What can hang from each mark:
nezi: taded
pofez: gifi
guboke: bigaz
gifi: nezi pofez
kave: bigaz taded
taded: bigaz kave nezi
bigaz: guboke kave taded

(in the rows, 128 means zero)
Known rows, with every way that one mark hangs from another:
guboke[bigaz[taded[kave]]]: [ 75 112 119 134  89 110 171 117 117 135  85 122 112 142 112 122 115 165]
gifi[nezi[taded] pofez]: [183 124 138 112 122 115 120 116 148 123 192 184 145  68  93  94 231  35]
guboke[bigaz[kave[taded]]]: [ 44 135 119 139  90 123 136 146 136 120 109 138 153 127 106 104 122 149]
kave[bigaz[guboke]]: [169 136 121 136 169 153 118 141 129 146 135 132 158 113 159 133  89 141]
guboke[bigaz[taded]]: [106 102 113 118 130 110 140 118 131 154 110 126  98 114 107 109 117 138]
kave[bigaz[guboke taded[nezi]]]: [103 134 121 125 168 183 133 137 120 139 120  83  94 142 169 147 101 139]
gifi[nezi[taded[kave]] pofez]: [154 135 144 129  79 114 151 117 133 104 167 181 158  96  99 108 230  62]
pofez[gifi[nezi[taded[kave[bigaz[guboke]]]]]]: [148 160 145 168  90 144 147 129 154 141 102 147 165 102 178 106 105 122]
gifi[nezi[taded]]: [150 120 138 113 115 102  83 119 147 121 175 168 166  76 102 114 127  76]
kave[bigaz[guboke taded]]: [126 135 117 129 152 176 106 148 137 150 114  97 121 129 164 129  97 130]
nezi[taded[kave]]: [113 103 126 128  70  88 123 132 128  98 134 155 202 121 108 142 112 150]
gifi[nezi[taded[bigaz[guboke] kave]] pofez]: [145 149 153 146 132 125 162 101 127 100 136 151  94 117 124  89 195  81]
bigaz[taded]: [150  99 112  97 124 113  90 136 130 150 130 114 119 135 104 148 127 123]
pofez[gifi[nezi]]: [252 121 130 114 131  84 109 111 142 190 139 159 116 105 112 133 146 100]
bigaz[guboke kave taded]: [120 104 122 112 126 156  57 148 145 161  76  58 116 168 101 174  88 115]
kave[bigaz]: [169 135 114 131 130 134 135 136 121 134 155 154 185  97 148 114 127 146]
gifi[pofez]: [225 105 115 104 146 104 139 124 123 149 169 164 135 112  93 132 225  93]

Rows:
[191 129 138 135 115  73 129  95 147 147 133 160 110  88 127  71 140 112] | pofez[gifi[nezi[taded[bigaz]]]]
[ 72 162 118 131 126 154 160 153 110  95 174 151 153 122 170 117 146 157] | kave[bigaz taded[nezi]]
[ 96 109 123 111  98 120 147 124 101 120 112  96 106 176 114 181 131 160] | bigaz[taded[kave nezi]]
[ 98 108 129 115 136 141 130 128 109 131  91  73  79 191 127 200  93 155] | bigaz[guboke taded[kave nezi]]
[122 108 124 118 122 133 102 139 125 142  85  88 106 179 122 182  91 147] | bigaz[guboke taded[kave]]
[202 116 134 122 103  82 100 116 160 161 145 168 148  82 115 110 137  89] | pofez[gifi[nezi[taded]]]
[130 124 136 135 166 110 172  99  88 113 102 100  80 181 135 165  88 190] | taded[bigaz[guboke] kave nezi]
[ 88 140 130 122 187 122 139 127 106 104 140 115  60 166 147 136 104 165] | kave[taded[bigaz[guboke] nezi]]
[ 66 132 129 119 139 155  95 157 126 117 116  89 121 177 119 182 100 137] | bigaz[guboke kave[taded[nezi]]]
[145 143 151 141 137 149 118 109 148 119 127 122 104 107 102  81 192  49] | gifi[nezi[taded[bigaz[guboke kave]]] pofez]
[ 96 162 120 139 149 166 116 168 133 117 148 142 153 124 177 119 106 145] | kave[bigaz[guboke] taded]
[110 141 125 125 172 114 112 139 121 115 134 129  86 152 142 119 102 157] | kave[taded[bigaz[guboke]]]
[133 107 130 129 164  99 104 116 135 113 127 127 124 116 128 109  76 142] | nezi[taded[bigaz[guboke]]]
[102 135 115 122 128 165 150 132 112 128 140 106 120 127 157 128 136 143] | kave[bigaz[taded[nezi]]]
[116 145 131 149 143 161 176 129  99 116 117 114 146 153 171 165  94 176] | taded[kave[bigaz[guboke]] nezi]
[154 119 129 133 155 125  98 119 123 142  87  85 116 158 109 139  84 148] | taded[bigaz[guboke kave]]
[103 112 133 141 128 122  89 124 142 113  93  95 147 134 112 116  74 137] | nezi[taded[bigaz[guboke kave]]]
[131 171 142 155  70 157 184 126 133  92 171 188 186  74 147  70 236  74] | gifi[nezi[taded[kave[bigaz]]] pofez]
[ 20 135 123 136 105 131 164 134 120 110 116 125 127 140 111 122 126 157] | guboke[bigaz[kave[taded[nezi]]]]
